Each row comes from the steps of one walk. Every step used is in the known rows, and no mark comes twice. Write the walk behind each row, first mark first.
Known rows:
N B V: [ 19 -11  -2  15   7  -1   6 -27  18   4   4 -10  -3  10 -11  11  25  -9
  17   8 -14 -12 -18 -22   8  -7   0 -10  16   8  27 -12  13  13  -3  10
  -7  14  -1  -8  14  -4 -14  14  32 -19 -10 -11  12  16  16  -6]
M R N: [ 15 -29 -19  10  21   4  -9   7 -11  -5 -21   4 -14  11 -23 -16  21  17
  -4   2   4   9  14   5 -12 -27  -1   5  -2   3   1  -3  11  19   2  -8
   7  10 -17 -18   6  17   7   5  -1   3  26  -7  -7   6 -18  24]
M C N B V R E: [ 20  -4   9  21  11  -4  18  -6  40   3 -10   7   5  18   1  22  32   4
  -5   3 -11  -1 -20 -21  16 -29  -2 -22  33 -25   0 -16  18  17   7  -2
  -1   3   4  -1   1   0 -17  14  40 -14   2  -4   2  26 -10   5]
M C N B V: [ 13 -12   6  16  10  -7  23  -6  34   5  -9   2  -8  20  -7  12  27   2
   4   6 -26  -9 -19 -24  11  -9   5 -14  26 -15   7 -14   7  32  -8  10
  -3   8   2   1   7 -12 -22  17  33 -15  -8 -17   6  20 -12  -2]
Y C N: [ 13 -20  -4   9   5   5  22   8  16   2  -3  -5  -1   9   0  10   1 -10
   7   0 -22 -35  10 -12 -15   0  -3   0  22 -27  -5 -13  11  42 -13  -4
   4  -4  -6 -13  -1  -8 -11   9  -4 -21 -16 -16 -13   6  -6  14]
W C N B V R: [ 26   5  10  23   3  -2  23 -15  39   3 -10   1   9  13   1  12  31 -11
   4  11 -24   0 -34 -27  15 -22  15 -30  26 -15  12  -9  20  27  -7   1
   7  -1  -3  -8  16  -3  -8   2  20 -31  -5  -3   3  26  -7  -1]
W C: [ 36 -18  -4  15  12  13  22   9   5 -10   5  -4  20  19  -6   6  24  18
   9  21  -8 -11 -18 -26  -5  -4   6 -12  20 -16   2  -2   6  10  -3   1
  -2  -6 -19 -11   2  -6  -8   2  11  10   7  -1   3  21 -19   2]
L G Y: [ 20 -17  -4  10   6   3  20   0   0 -28 -18   2  16  14 -19 -15   0  18
  10  15 -30 -11  -4 -10  -9   2   0 -23   3   0 -12 -16   9  10  -1 -13
  26  -4 -42   7   2  20 -24  30 -13  -8   3 -12  -2  22 -11 -23]
R N: [ 13 -29  -7   6  16   8  -3   5  -6 -11   6   0  -2  14  -6 -13   7   5
  11  10   4  -8  14  -7 -15 -20  -6   5   2 -12  -5  -7  11  16   1  13
  12   3 -21  -9   8   6  -3   8   6  -1   7 -17  -1   6   7  25]
J G Y C N: [ 27 -25 -16   5   9   8  22  14  13 -20   1  -2  -7  15 -18  -9  12   5
   4   2 -28 -19  -2 -22 -16   0  -7 -29  28 -18 -21 -23   8  47 -28  -1
  33  -2 -32   3   1   1 -34  26  -5 -38 -16 -25  -9  19   4 -12]
N B: [ 20 -14  -1  17  10   0   3 -14   5  -5  -8 -11  -2  18 -11  -4  23   0
  14  14  -8 -13  -9 -17   1  -8   8  -8   4   7  15  -4  13  12   2  10
   0  13 -11  -8   4   1  -8   3  12 -14 -12  -3   6   7   4 -10]
E R V: [ 25 -24  11  23  19  16  13  -6   1  11  -5  -2  27   7 -13 -20  30  -4
  13   1  14 -19  -6   8   0   3  -7   6   6  10  20  -5   1   7  22   2
   6  25  -7  -1   5  -8  10   6  21 -22   4  31   1  28 -17   6]
J G: [ 28 -21  -6  10  19  10  13   4  -3 -11  -1  -9   4   7 -18 -21  31  16
   6   6  -7  -3   1 -13   0   0 -12 -24  13   8  -4  -6  -3  14 -10  -1
  14   4 -14  -9  -6   0 -24  17  -1 -16  -4  -4  -1  13  13   3]
J G Y C N B V: [ 24 -17 -13   7   5   3  21  -8  30 -15   3  -3 -14  14 -21   4  21  -4
  10   4 -36 -20 -18 -33  -2  -6  -2 -36  34 -16  -3 -30  11  54 -31   8
  24   4 -22   5  13   0 -38  28  19 -52 -21 -30  -3  21  17 -14]
J G Y: [ 31 -27 -19   4  16   7  12   9  -1 -22   0  -4   5  15 -23 -25  18  20
   4   4 -19  -2  -9 -19 -13   0  -6 -33  16   7 -16 -16   5  18 -22   0
  27   3 -38   4   0   5 -29  24  -3 -21  -7 -14   3  20  11 -24]
Y C: [ 22 -24  -7  13  10  16  14   4   4 -12  20 -13  11  18   3  18   6   6
  14  10 -12 -34  11 -16 -12   0  -8   3  19 -19   4 -11   8  27  -3  -1
 -10  -2  -8 -21   1  -3  -6   5   1  -4  -7 -13  -2  13  -3  12]
E R N B V: [  6 -26  14  19  17   7  -6 -24  12  -3   2   3   2   9  -6 -22  23  -4
  17   9  -2  -6  -7 -14   8 -22   5   7   3  -6  34 -13   9  18  13  12
  11  20 -10   0  17  10  -3   3  38 -35  10  -2   3  18   9  27]
W C N B V R E: [ 31   5  12  16   4  -3  22  -9  41   3 -12   5  14   8  -3  22  35 -12
  -1  14  -8  -3 -34 -27  13 -33   8 -30  34 -32   9 -11  24  19   2  -2
  11  -4  -8  -7  10  -1 -14   5  34 -24   2   1  -2  25  -7   9]
E R V B: [ 29 -34  10  27  17   7  10 -14   4   1  -6   3  40  14  -4 -17  37  -9
  22   6  28 -13   1  -1   3 -13 -12  -1   4  24  10  -7  -4   3  20  -5
   8  23 -10 -10   8 -10  14  -7   7 -20   0  38   6  23 -15   9]
M C N B: [ 16 -14   4  20  12  -7  16   6  24  -2 -18   1  -8  27  -6   2  24   9
   4   8 -20 -10 -13 -18   3  -9   8 -12  17 -11  -3  -8   9  32  -3   9
   1   6  -7   6   1  -6 -19   8  16 -10  -6 -10   3   9 -22  -6]
W C N B: [ 27  -6   8  18   7  -3  23   1  24  -1 -19   0  -1  18 -13   5  28  -5
   7  18 -16  -9 -27 -27  -2 -11  19 -22  22 -19   5  -7  14  32  -9   7
  13   1 -18   1   6  -8 -16  -1  14 -21  -9  -4  -3  10 -18  -1]
G Y C: [ 27 -29 -25   8   2  12   9   9   7 -15  17  -5  11  25  -6  17  -6   8
  12   8 -25 -30  -3 -22 -23   5  -2  -4  22 -22 -10 -20  18  29 -16  -2
   7  -4 -36  -6   6   4  -9  14   1  -6 -11 -18   2  21  -7 -23]
N B V R M C: [ 13  -5   5  27   6   5   0 -23  25 -20   6   5   6  35  10  13  25  18
   7  14 -21  -9 -25 -29  28 -20   3 -14  19 -11  32  -9  17  10  10  16
  -7  12  18 -19   6   0  -6   8  31  -6   4  -4  18  31   6   5]
N B V R: [ 19  -1   5  19   4   1   5 -33  22  -2   5  -7   9  12   3  10  26 -10
  13   5 -14  -4 -17 -17  21 -18  -1 -16  11  14  26  -7  21  10   2   0
 -11  11   2 -19  15   7  -2   6  19 -27  -8   1  14  25  19  -7]
Y C N B V: [ 12 -11  -2  10   1   0  21 -16  32   4   1  -7 -10   9  -3  24  11 -21
  14   5 -28 -33  -4 -22   1  -6   1  -6  27 -25  16 -18  16  46 -13   5
  -2   4   1 -12  14 -11 -17  12  20 -37 -22 -23  -6  13   7  14]
E R V B N: [ 28 -43  14  27  22   4   5 -20   5   7 -20   2  39  17 -13 -14  36 -12
  21  -3  35 -12  12  -5   0 -12  -8  -5  10  20  -2  -5  -3  -2  22  10
  10  18 -11  -1   3  -5  24  -6   3 -28   8  30   0  23  -5   1]
C N B V R: [  6   3  10  18   4 -10  15 -24  33  15 -20  -2  -4   2  -1   2  18 -29
   1  -4 -19  -6 -14 -15  11 -17   4 -21  11   3  14 -11  24  24  -8  -2
  10   7   2  -6  12   1 -11   9  16 -47 -15  -8   1  15  14  -3]

Which walk is each row?
[ 30 -17 -17  11  19   2   2   9  -6   7 -26   0   1   2 -28   4  29  18
 -11   3  18   5   3   7 -12 -21  -8   0  15  -4   3  -4  17  -3  11 -25
   0   8 -15 -18  -9  11  -1  11  13  13  25   9  -8   8 -22  13]
M R E
[ 33 -27 -22   5  14  16  13  11   3 -29  14  -8   4  23 -13  -4  19  17
  10   8 -23 -21  -3 -23 -12   3  -9 -26  27  -9 -15 -22   8  36 -24   0
  18   0 -33  -2   2   4 -28  21  -1 -21  -9 -20  -1  21   7 -17]
J G Y C
[  3 -11   0  18   2   0   7  -7  28  -7 -16  16 -13  29  -5   3  16  15
  -3  10 -29 -18 -20 -28  10  -8   3  -8  21 -36  25 -12  10  25   3  22
  15  13  14 -11  -4 -13 -22  23  36  -8   0 -19   6  21  -3  23]
R M C N B V
[ 23  -1   6  19   6   1   3 -26  24   0   3  -5  13  10  -1  21  30 -11
   7   9  -1  -5 -16 -15  19 -29  -5 -14  21  -4  21 -11  26  -2  12  -2
  -5   9   2 -16   9   7  -6  10  36 -22  -3   2  11  22  15   5]
N B V R E
[ 38 -25 -19  22  15  -3   4  -6  -3   5 -22   6  13  17 -22  -1  44   1
   8   4  24   2   2  10  -2 -25 -10 -10   5  40  -3  -3   5  11   7 -17
   0  19  -6 -25  13  -3  20  -3  -9   3   9  22   5  19 -27   4]
M R V B
[ 35 -40  -4  17  13  -2   5 -15   6   5 -11  -4  27  23 -14   8  35 -17
  24   5  36 -13  17  -8  -6 -17 -14 -15  18  25 -25  -5   0   0  10  19
   6   8  -8 -10   9 -12  22  -1  -7 -12   1   9   5  21   2  -5]
R V B N
[ 16   5   9  22  -3   3  15 -15  36  -6 -16  11   5  19   3   7  24  -3
  -3  16 -25 -11 -35 -32  19 -22  13 -27  26 -30  25  -9  22  27   0  11
  17  -1   7 -13   7  -5 -11   4  22 -27  -2  -2   3  23  -1  14]
W C N B V R M
[ 40 -30  -9  20   9   4  12  -8   4  -1   1  -1  27  22  -7   2  36 -14
  24  14  26 -17   5  -7  -2 -19 -18 -12   9  25 -12  -6   1   3   7   2
   5  15  -5 -16  12 -17  11  -3  -3  -2 -12  16  10  21  -8   2]
R V B
[ 12 -10   2  13   0  -4  25  -6  18 -32 -23   1  -4  19 -17   5   0   0
  14  19 -44 -29  -7 -16  -6  -6   8 -24  15 -20  -7 -25  17  43  -9  -7
  29  -7 -36  10   8  14 -28  25  -6 -33 -13 -23 -11  15 -11 -17]
L G Y C N B
[ 13 -20  -5  11   9   3  -6 -19  13  -6  10  -2 -14  15 -11  -1  21  -6
  18  15  -5  -8  -1 -19   3 -26   1  -3   8  -5  17 -13  13  23   2  24
   4  12  -7 -10  19   1  -7  10  33 -20   0 -24  10  11  19  22]
R N B V
[ -1   3   9  16  -5  -5   5 -24  32   5 -26   9  -9   9  -1  -4  11 -18
  -4  -2 -25 -12 -16 -16  14 -16   5 -17  13 -15  27  -8  25  22   0   8
  24  13  10 -12   3   3 -12  12  16 -40 -12  -8   2  13  18  14]
C N B V R M
[  8 -10  -3  18   1  11   2 -18  15  -8   1   5  17  11   9   2   6   2
  -2   0 -18 -13  -8 -15  15  -9 -11  -8  11 -10  29  -6  18  -1   8   0
   6   6  15 -30   0   4  -1  14  13  -9   5   1  10  33  20  18]
B V R M
[ 15 -12   5  20  12   3 -14 -14   6 -20   2  -1   1  22  10  -9  18  -5
   8  10  -1  -1   2  -9   7 -38   3 -11  -1   3   2  -4  26  13  11  11
   6   5 -15 -13  15  21   9  -7   2 -22   1  -1   5  12  12  11]
V R N B
[  2 -14   1  19   5   1   4   5  19 -16 -24  13 -12  34  -5  -3  14  20
  -5  11 -25 -18 -14 -23   5  -8  11  -7  14 -33  14  -7  11  24   7  23
  20  14   4  -5 -13  -6 -19  12  20  -3   1 -13   1  10 -12  17]
R M C N B
[ 15  -5  11  22  11  -6  19 -11  39   3 -13   4   2  22   7  11  29   1
  -2   1 -27  -1 -19 -21  23 -19   5 -21  24  -9   4 -12  15  26  -3   3
  -4   6   7  -3   9  -4 -11  10  25 -21  -6  -7   5  28  -6  -9]
M C N B V R
[ 16 -20 -16  12  17  -1 -12 -16   5  -1 -16   4 -24  12 -25  -4  32   7
   5   7  -7   8  -3   0   4 -33   2   2   6   7  23  -8  14  28   0   0
   1  16  -7 -14  18  12   1   9  26 -13  22 -14   3  11  -1  19]
M R N B V
[ -3 -18  16  27  11   6   9 -14  27  -5 -25  17   2  21  -4 -14  19  16
  -2   4 -20 -16 -23 -23  17  -5  10  -1  15 -34  43 -13   5  24  18  12
  17  23  12  -1  -6  -4 -16  13  42 -26  10   4   2  26 -10  24]
E R M C N B V
[  4  -7   3  19   4   5  13  -6  30  -3  -7  14   8  18  13   6  10   7
 -12  -3 -27  -9 -10 -19  16 -16  -7 -13  20 -29  16  -8  15  17   3   4
   8   3  20 -21  -4  -3  -7  17  18 -11   3  -7   7  35   2  18]
B V R M C N
[ 13 -15   3  27  11  14   0   5   4 -24  -2   9  20  36  18  -4  10  34
  -8   9 -13  -8  -7 -18  13 -14  -3  -9  11 -20   7  -1  13  -1  16   6
   1   2   8 -24 -11   8   3   3   0  12  12  10   9  28 -10  11]
V R M C
[  9  -2   2  21  -1   5  -4 -32  19 -11  -4   3   4  20   4   6  17   0
   6   9 -21 -12 -20 -20  23 -18   2 -11   9  -2  39  -7  21   4   8  11
   4  12  12 -23   8   4  -4   7  22 -21  -6  -1  15  25  20   9]
N B V R M
[ 10 -11   1  21   3  14  -5  -5   0 -16  -9   5  18  20  13 -10   2  14
  -7   3  -9 -12   1 -11   4 -12  -3  -8  -1 -10  16   2  21  -2  13   2
  12   4   2 -30 -10  12   6   3 -11  -3   5  12   5  20  10  15]
V R M
[  5  -5  12  30   6   4   0  -2  21 -19 -21  12   4  34  12  -1  17  18
  -9   7 -23  -8 -13 -18  16 -20   9 -16  10 -22  11  -3  21  15  13  10
  16   7  10 -13  -6   8  -4   2   4 -13  -2   4   4  19  -8   9]
V R M C N B
